Each row was made from one small tree. The marks that hang from a mark follow it in brackets, in the order of their numbers. Every link used is in the known rows. Write each row's tree.
Known rows:
q205[q538[q501] q728[q607[q928]]]: [-13.6  11.1  16.2  -5.0   9.1 -15.3 -19.1  14.7 -28.1  16.9   6.5 -29.8
  14.3 -10.2   0.2  73.8  49.5  -6.1  47.0   9.4]
q607[q684[q205] q928]: [-43.7   9.3  22.7  22.1 -38.1 -37.4   9.4 -19.6   2.6   7.5  34.0  -0.7
 -21.3   5.0 -11.0  29.4 -28.1 -16.2 -86.3  24.7]
q607[q684[q205[q538 q728]] q928]: [-37.1  22.6  27.7   2.5 -30.2 -32.9  -7.6   3.9 -25.1   3.8  -2.8  -0.6
 -25.8  20.3 -24.2  24.2   6.2 -39.1 -45.8  35.4]
q173[q607[q684[q205[q538 q728]] q928]]: [-57.0  23.6   6.2  13.5 -27.2  -4.7   4.5  17.9  -8.3 -20.7   3.3 -54.5
  -9.8   7.3 -28.4  11.2   8.7  -6.1 -31.6  10.0]
q205[q538 q728[q607[q684]]]: [-48.8  19.6  15.7   6.0 -28.7  -3.8 -19.0  10.8   4.2  19.5 -12.4 -34.8
  17.4   8.1 -24.7  39.8  44.5  -1.6  24.1 -24.6]
q684[q205[q538 q728[q607]]]: [-29.6  49.0  18.7  26.4  -7.4  -7.9   4.5 -17.7 -26.1  10.0 -22.0 -39.3
  -5.2  -6.3 -22.9  32.3  33.5  22.1  22.3  13.2]
q205[q538 q728[q607[q928]]]: [-36.0  20.2  10.2  -1.4 -10.0   7.2 -28.5   0.2 -21.9  23.1  11.3 -41.8
  -6.9   1.8 -16.7  63.3  45.6 -14.7  30.9 -22.6]
q501[q538]: [-61.0  28.8  20.0  75.3 -30.6   6.4  -8.8  34.8  14.5  50.6  18.9 -61.4
  46.3  -2.5 -20.0  37.6 -31.8  -9.2 -70.5 -71.4]
q607[q684[q205[q728]] q928]: [-42.3  17.0  33.8   3.8 -33.8 -26.3  15.2 -13.7  -3.3   9.7  12.7   2.6
 -32.1  21.8 -14.8  19.8 -11.3 -24.6 -59.5  26.6]
q684[q607]: [-82.9  46.9  -7.9  38.8 -47.9 -28.5  -7.0 -18.4   3.8  21.0  53.0 -21.5
  41.4   9.0  -7.7  63.9   4.0  22.4 -31.8 -66.5]
q230[q607[q684[q205[q538]] q928]]: [-71.2  12.0  21.2  22.9 -54.3 -45.9 -18.7  27.7   1.8  -6.4  24.9  -5.7
  -7.3   5.4   3.9  44.5  14.2 -32.3 -61.5  -5.6]
q247[q607[q684[q205[q538]] q928]]: [-10.4 -10.9   6.9  21.1 -49.4 -23.9  -0.2 -39.6  -6.7  16.4   7.2 -17.3
 -14.6 -12.1   2.2  42.7 -10.1 -11.8 -50.9  -8.8]
q9[q205]: [-89.6  -0.6  37.3  28.7 -23.3  12.6  15.6  13.0  12.7  43.5  52.1 -85.1
   4.0  15.6 -20.3  43.7 -12.2   2.6 -62.6 -40.6]
q684[q205[q728] q607]: [-62.5  76.5  13.4  23.7 -31.5 -28.2  22.8 -30.2 -29.4   4.1  -1.9   2.8
   2.8  23.3 -16.7  28.7  23.5  23.2   1.1 -13.6]
q728[q607]: [-54.0   2.9   1.5  40.7 -27.2   0.8   8.7 -39.5  38.5  29.3  54.8 -51.1
  19.5 -26.8  -0.6  64.1  -3.1  48.1 -17.4 -51.6]
q684[q205[q538 q728] q607[q928]]: [-45.5  72.2   6.3   6.3 -19.3 -38.5 -14.3 -15.8 -75.3  -6.4  -1.5  16.9
 -17.9  23.6 -21.1  44.2  40.9 -21.9   8.7   9.5]
q9[q607[q684]]: [-84.7  13.9  12.6  24.1 -73.3  -6.4  23.3 -10.4  32.4   1.6  14.6 -75.6
  27.8  -4.6   1.3  38.6   6.9  32.3 -54.9 -29.7]
q173[q607[q684[q205[q728]] q928]]: [-61.2  19.9  11.3  13.7 -30.3   1.8  23.3   2.9   9.1 -16.5  16.3 -50.8
 -16.3   6.1 -21.9   8.1  -5.8   5.5 -43.2   4.0]
q246[q538]: [-65.7  28.6  -5.8  30.4 -33.2  -1.4 -16.9  -4.3  39.7  45.3  44.8 -66.4
  49.1  13.9 -11.7  73.4  -3.2  31.8 -87.2 -58.4]
q205[q728]: [-64.7  40.4  26.5  16.9 -30.8  16.2   2.1   7.8  18.1  38.9  10.3 -67.9
  17.9  23.0 -17.5  46.4  11.6  10.6  -7.7 -40.2]
q247[q607[q684[q205] q928]]: [-14.0 -16.1  12.1  20.2 -52.8 -18.0  18.8 -53.6  10.6  20.8  18.7 -14.2
 -21.5 -11.9   7.6  39.2 -24.0  -0.6 -61.8 -16.0]
q173[q607[q684[q205[q538]] q928]]: [-57.3  15.8  -3.0  29.5 -30.1 -15.2  -2.0  13.0  -3.6 -22.5  22.1 -57.2
  -1.4  -8.0 -25.5  18.6  -5.0   0.5 -51.7   7.8]

Which tree is each row?
[ -5.8  33.2  22.8  13.1  11.6 -28.2   6.5 -10.0 -43.8   2.0 -13.8 -17.6
  -7.3 -15.8  -4.7  46.6  33.7  11.7  28.5  47.4] : q684[q205[q538[q501] q728[q607[q928]]]]
[-23.3  17.9  31.5   0.4 -17.4 -48.1  -2.3  14.7 -29.3  -0.1  -5.8   6.7
 -11.1  11.6 -11.2  31.3  10.0 -33.8 -35.3  57.0] : q607[q684[q205[q538[q501] q728]] q928]
[-87.3  -6.4  20.6  16.6 -66.2 -30.2 -15.1  27.6  37.6   8.6  52.7 -15.1
   4.3  11.5  13.0  57.3   2.5 -28.5 -73.9 -44.1] : q230[q607[q684 q928]]
[-31.7  -5.5   7.2  20.1 -25.1 -31.8   3.4 -39.9   0.4   3.4  34.7   4.1
 -20.4 -22.8  -7.8  41.4   1.0   4.3 -35.7   9.9] : q728[q607[q684[q205[q538]] q928]]
[-47.8   0.4  24.9  -6.9 -31.2   6.6  14.3 -23.3  24.5  25.7  25.8 -13.7
 -17.9  11.6  -7.2  41.8  14.4  -1.3  -6.8 -27.3] : q205[q728[q607[q684 q928]]]
[-70.9   2.3  38.3   1.7  -7.7  22.8   3.4  19.3 -15.1  33.7  11.7 -71.8
  -9.9  19.4 -29.7  38.0  38.1  -9.5   8.2 -32.1] : q9[q205[q538 q728[q607]]]
[-70.0  19.5  30.1   7.6 -52.0 -36.0 -13.6  32.4  -0.8  -6.2   6.9  -2.8
 -15.3  18.3   0.3  37.4  27.3 -39.2 -41.0  -3.7] : q230[q607[q684[q205[q538 q728]] q928]]
[-80.0  32.9  30.0  24.5 -58.3 -33.9  -7.7  39.8  16.0  -1.0 -12.3 -20.7
  13.5  17.3  -5.0  27.5  32.2 -11.4 -30.2 -16.3] : q230[q607[q684[q205[q538 q728]]]]
[-16.2 -11.3   9.7  18.7 -13.2 -46.3   9.7 -29.4  -2.8  -1.2  31.4  12.1
  -6.1 -31.2   4.5  49.5   4.0  10.0 -25.1  31.4] : q728[q607[q684[q205[q538[q501]]] q928]]
[-56.5  34.4  34.6  24.8 -42.6 -23.6  23.9  -3.8  19.2  15.0 -11.3 -20.1
   4.4  20.1 -21.7   8.8  -6.0  10.4 -45.2  10.8] : q607[q684[q205[q728]]]
[-17.7  -0.3  20.8 -11.8  -3.9 -28.6 -14.1  19.7 -16.3  10.0  -2.6  -7.5
  15.3  -4.3  -1.8  58.2  46.3 -14.9  32.2  18.4] : q205[q538[q501] q728[q607[q684 q928]]]
[-86.0  -8.3  46.7 -32.6 -43.3  14.5  16.9  28.4 -34.1   0.8  -5.7 -69.4
 -36.4  34.1 -17.7  24.2  49.3 -44.6 -29.6  -0.3] : q9[q205[q538 q728] q607[q684 q928]]
[-62.8  12.1   1.4  28.0 -33.7  -8.5  18.2  -1.4  13.5 -18.2  33.2 -54.0
  -8.1  -6.7 -19.0  14.3 -19.3  11.3 -63.4   0.6] : q173[q607[q684[q205] q928]]
[-28.9  35.2  26.4  16.8 -10.3  -0.3  30.4 -44.3 -10.9  14.2   8.8 -22.5
 -33.9  -3.3  -8.3  33.2   9.4  23.0  -1.2  12.1] : q684[q205[q728[q607[q928]]]]
[-22.9  42.1  18.6  16.1  -3.3  -9.6  -0.2 -22.0 -38.0   7.4  -9.7 -27.8
 -24.1  -5.8 -19.1  38.4  30.9   4.4  15.9  21.9] : q684[q205[q538 q728[q607[q928]]]]
[-82.0 -12.4  38.5   4.3 -38.3 -18.3  24.4  40.0 -15.0  -2.7  -2.0 -83.1
  23.9   2.4  -5.4  35.1  33.4   0.3 -36.5   9.7] : q9[q205[q538[q501]] q607[q684]]
[-73.3 -21.7  49.5 -13.1 -19.7  20.6  32.4  -3.5  10.8  35.1  35.2 -36.8
 -37.9  27.5 -16.8  27.3  11.7 -17.5 -30.5 -26.3] : q9[q205[q728[q607[q684 q928]]]]
[-55.8   6.9  24.5  20.3 -41.5 -60.8 -13.4  38.2  -0.3 -11.6  20.9   3.3
   7.4  -2.8  14.5  52.2  16.6 -27.0 -51.8  15.1] : q230[q607[q684[q205[q538[q501]]] q928]]
[-54.0  53.3  -0.3  30.0 -29.3 -45.9   8.6 -46.6 -40.1  -1.8  44.2  17.4
 -12.9   4.5  -5.2  49.3  -2.2   6.1 -41.4  -4.2] : q684[q205 q607[q928]]
[-56.6  10.4  25.5   6.0 -36.9   7.4  19.1 -17.7  38.8  29.2  10.2 -28.1
   6.4  10.8 -11.8  33.6  17.7  20.9   0.7 -37.7] : q205[q728[q607[q684]]]
[-45.8 -13.3  42.2 -11.1  11.8   2.6   7.0  26.8 -31.0  26.9  20.1 -49.5
 -12.0   8.9 -11.5  53.5  39.8 -21.2  13.5   2.0] : q9[q205[q538[q501] q728[q607[q928]]]]
[-37.9  76.9  11.8  19.5 -10.1 -56.0   0.0   3.4 -61.6  -7.6 -24.3   7.1
  28.0  11.1 -11.8  42.9  46.9  12.0  32.5  23.3] : q684[q205[q538[q501] q728] q607]
[-73.0  14.7  34.6   7.6 -54.8 -30.4   5.6  18.3  16.3  -0.5  18.1   0.7
 -21.7  18.9   6.2  34.9  13.6 -27.4 -52.3  -9.6] : q230[q607[q684[q205[q728]] q928]]
[-56.9  84.4   5.9  23.2 -25.2 -36.4  -6.7  -8.8 -57.1  -2.5 -20.0  -2.4
  11.4  22.7 -26.1  33.5  44.9   6.0  20.0  -3.4] : q684[q205[q538 q728] q607]
[-47.2  60.9  -8.6  29.4 -22.8 -54.0 -22.3 -23.9 -68.3  -8.8  25.8  12.4
  -4.0   2.6 -15.4  54.5  20.3 -12.2 -24.3   6.1] : q684[q205[q538] q607[q928]]
